What can hang from each mark
Y: V
H: A N X
J: A
A: H J
C: D
V: Y
W: D Y
X: H
D: W
N: D P

Every row comes from one small tree of marks. Brackets hold a mark, then the marks that hang from it, in alphabetical order. Every link used is in the known rows. Which tree was each row made from?
Known rows
(A (H (N D)) J): [-1.74 -2.95 -2.78 -2.48  0.24  4.04  1.31  1.65  2.23  1.09 -1.32  5.15
 -0.54 -0.99  0.63  0.96 -0.41  0.81]
(H (A J) N X): [-2.21 -1.87  4.34 -4.43  2.46  2.64 -1.00  4.68  0.27 -0.88 -0.07  5.13
 -1.22  0.81  1.03 -2.14 -5.43  0.68]
(H N): [-1.26 -0.87  1.07 -1.66  0.64  0.36  0.27  1.50  0.03  0.30  0.03  0.50
 -0.63  0.57  0.15 -0.85 -1.71  0.51]
(A (H (N D P) X) J): [-2.60 -3.62 -0.92 -4.02  1.88  7.24  0.35  2.09  0.56  0.60 -1.54  4.78
 -1.12 -0.95  0.61  0.21 -1.08  0.44]
(W D): [-0.27 -1.35  0.32  0.84 -0.76  1.46 -0.20  2.23  1.67  0.76  0.78  0.34
 -1.10 -1.11 -0.11  0.48  0.54  0.67]
(V Y): [ 0.34 -0.90  2.25 -0.88 -1.04 -1.60 -0.74  0.11  0.73  0.33  0.92  1.13
  0.47  0.31 -0.95 -0.11 -0.68  0.04]
(N (D (W Y))): [-1.16 -1.33  1.15  1.45 -0.38  1.03 -0.08  2.51  0.97 -0.90  0.64  1.63
 -0.24 -0.32 -1.93  0.15  1.09  0.97]
(J A): [ 0.20 -0.24 -0.85 -0.21  0.70  2.34 -0.92  1.41 -0.68  0.16 -0.35 -1.01
 -1.61 -0.57  0.23 -0.17 -0.52  0.92]
(J (A (H N))): [-0.41 -1.59 -1.01 -0.74  1.19  4.30 -0.24  1.51  0.33  1.12 -1.32  0.74
 -2.23 -0.32  0.33 -0.29 -1.41  0.95]
(H A N X): [-1.78 -1.31  5.22 -2.61  3.01  1.71 -1.51  3.46  0.03 -0.98  0.15  1.79
 -1.44  0.54  0.73 -2.54 -5.04 -0.03]
(A (H (N (D W) P) X) J): [-2.91 -3.18  0.03 -3.43  1.99  6.95  0.64  3.25  0.63  0.03 -1.84  5.12
 -0.61 -0.10 -0.13 -0.10 -0.65  1.27]
(W (Y V)): [ 0.57 -0.01  4.08  2.09 -0.06  0.08 -0.36  1.11  0.56  0.75  0.27  0.33
 -0.94 -0.16 -2.28 -0.30 -1.30 -1.09]
(J (A (H (N P) X))): [-1.21 -2.23  0.63 -2.08  2.65  7.18 -1.12  1.95 -1.08  0.74 -1.50  0.35
 -2.69 -0.30  0.33 -0.93 -2.09  0.65]
(N D P): [-0.73 -1.01 -3.23 -0.39  1.14  3.10 -0.56  0.34 -0.32  0.19 -0.68 -1.68
 -1.23 -2.11  0.25  0.81  2.30  0.36]
(C (D W)): [-0.88 -1.57 -0.29  1.21 -0.38 -0.44  0.38  4.04  1.53 -0.19  0.31  1.10
  1.03  0.23 -0.16 -0.34  0.11  1.72]
(A H J): [-0.02 -1.33 -2.03 -1.04 -0.65  2.96  1.08  0.14  1.45  1.00 -1.38  5.10
  0.15 -0.01  0.30  1.07  0.01  0.38]
(X (H (N (D (W (Y V))) P))): [-2.08 -1.93  0.90  0.93  1.94  4.57 -0.11  1.91 -0.80  1.67 -1.77  0.34
 -1.48 -1.18 -2.83 -0.09  1.03  0.99]
(H (N D) X): [-2.89 -2.63  2.19 -2.85  2.12  2.82 -0.35  2.10  0.14 -0.84  0.35  0.85
 -0.46 -0.97  0.36 -1.01 -2.16 -0.26]
(A (H (N P)) J): [-1.11 -2.02 -1.96 -2.91  0.59  5.00  0.88  1.43  0.54  1.57 -1.84  4.53
 -1.27  0.44  0.38  0.36 -0.70  1.12]

Which tree is each row?
[-0.93 -1.05  3.30 -2.76  1.76  2.40 -1.26  3.20  0.26 -1.12 -0.11  4.58
 -0.59  0.23  0.88 -1.31 -3.71  0.18]
(H (A J) X)
[ 0.28 -1.35  4.44  2.99 -0.83  1.50 -0.57  3.37  2.15  1.51  1.05  0.58
 -2.04 -1.21 -2.41  0.22 -0.72 -0.44]
(W D (Y V))
[-1.13 -2.08 -1.06 -2.61 -0.06  3.25  1.31  1.48  1.47  1.25 -1.31  5.54
 -0.39  0.59  0.39  0.32 -1.50  0.82]
(A (H N) J)
[-2.55 -2.90 -0.13 -1.41  1.69  5.64 -0.81  4.45 -0.29  0.74 -1.42  5.16
 -2.17 -0.64 -1.46 -0.49 -0.59  2.70]
(X (H (A J) (N (D (W Y)) P)))
[-1.86 -1.95 -1.49 -3.50  2.38  3.96 -0.91  4.42  0.76  0.20 -1.01  2.94
 -2.70 -1.25  1.24 -0.52 -1.73  1.75]
(H (A J) (N D P))
[-1.56 -2.23  2.56 -1.71  1.57  3.63  0.19  0.47  0.54  0.33 -0.75  2.56
 -0.36  0.47  0.11 -0.90 -2.54 -0.59]
(A (H N X))
[-2.20 -2.64 -2.95 -2.66  2.34  5.59 -0.75  2.48 -0.44  1.38 -2.00  3.40
 -2.06 -1.99  0.44  0.04 -0.37  1.92]
(X (H (A J) (N D P)))
[-1.22 -1.04  1.29 -3.16  1.35  1.08 -0.41  4.15  1.04  0.04 -0.40  4.36
 -1.55  0.65  1.01 -1.29 -3.79  1.40]
(H (A J) N)
[-2.03 -2.51  0.04 -1.47  3.02  7.60 -0.82  3.21 -0.41 -0.03 -1.78  0.42
 -2.39 -0.73 -0.23 -0.68 -0.65  1.42]
(J (A (H (N (D W) P) X)))
[-1.21 -2.24  1.48 -1.79  2.12  5.58 -0.72  1.86 -0.25  0.40 -1.05  1.30
 -1.94 -0.14  0.33 -0.98 -2.75  0.37]
(J (A (H N X)))
[-1.11 -1.25  0.01  1.00  0.42  3.14 -0.64  2.55 -0.20 -0.49 -0.02  0.35
 -1.31 -0.52 -1.91  0.18  2.07  1.36]
(N (D (W Y)) P)
[-2.09 -3.24  1.91 -0.87  2.25  7.95 -1.21  4.04 -0.37 -0.05 -0.93  1.90
 -2.93 -0.38 -1.39 -0.92 -1.35  1.42]
(J (A (H (N (D (W Y)) P) X)))
[-1.99 -2.51  4.06  0.21  2.60  5.88 -0.22  2.66  0.72  0.61 -1.48  1.63
 -1.60 -0.44 -2.14 -0.75 -1.18 -0.33]
(A (H (N (D (W (Y V))) P) X))
[-1.76 -2.99 -0.88 -2.07  2.91  7.87 -1.15  2.12 -0.44  0.52 -1.53  0.07
 -2.83 -1.73  0.50 -0.39 -1.11  0.63]
(J (A (H (N D P) X)))
[-0.68 -1.44 -1.08 -0.93  1.23  3.90  0.29  0.11  0.26  1.46 -1.61  0.92
 -1.53  0.17  0.08 -0.09 -0.27  0.37]
(A (H (N P)))
[-1.25 -1.26 -0.44 -1.09  2.55  3.89 -1.19  1.12 -1.35  1.43 -1.76  0.79
 -2.10 -0.62 -0.03 -0.95 -1.08  1.29]
(X (H A (N P)))
[-2.80 -2.46  5.26 -1.75  3.33  4.62 -2.08  5.79 -0.17 -1.42  0.15  2.13
 -2.61  0.13 -0.99 -2.36 -3.17  1.21]
(H A (N (D (W Y)) P) X)
[-2.26 -2.51 -2.24 -0.90  1.14  3.12  0.30 -0.03 -0.30  1.22 -1.08  0.87
 -0.40 -1.84 -0.33  0.40  0.76  0.77]
(X (H (N D)))
[-2.02 -2.78  0.77 -4.05  1.58  6.46  0.36  1.92 -0.15  0.77 -1.55  5.15
 -0.98  0.58  0.40 -0.41 -2.19  0.47]
(A (H (N P) X) J)
[-0.96 -2.33 -2.56 -0.71  1.44  4.99 -0.25  1.73  1.05  0.95 -1.30  0.40
 -2.34 -1.65  0.53  0.29 -0.50  0.94]
(J (A (H (N D))))
[-1.65 -1.82 -0.29 -2.30  1.44  3.03 -0.29  2.24 -0.17  1.23 -1.47  4.71
 -1.08 -0.30  0.24 -0.63 -2.25  1.61]
(X (H (A J) N))
[-0.53 -1.02 -1.27 -0.77  0.85  2.70 -0.53  0.90 -0.20  0.95 -1.51  4.23
 -0.52 -0.82  0.09  0.13 -0.70  1.17]
(X (H (A J)))
[-2.78 -1.84  4.33 -1.93  3.46  2.29 -1.20  4.97  0.88 -1.78 -0.18  1.76
 -1.09 -0.09  0.17 -2.19 -3.34  0.87]
(H A (N (D W)) X)
[-2.93 -3.24  0.92 -3.02  1.37  5.21  1.06  3.21  1.55 -0.28 -1.30  6.13
  0.19  0.14 -0.12 -0.15 -1.47  0.98]
(A (H (N (D W)) X) J)
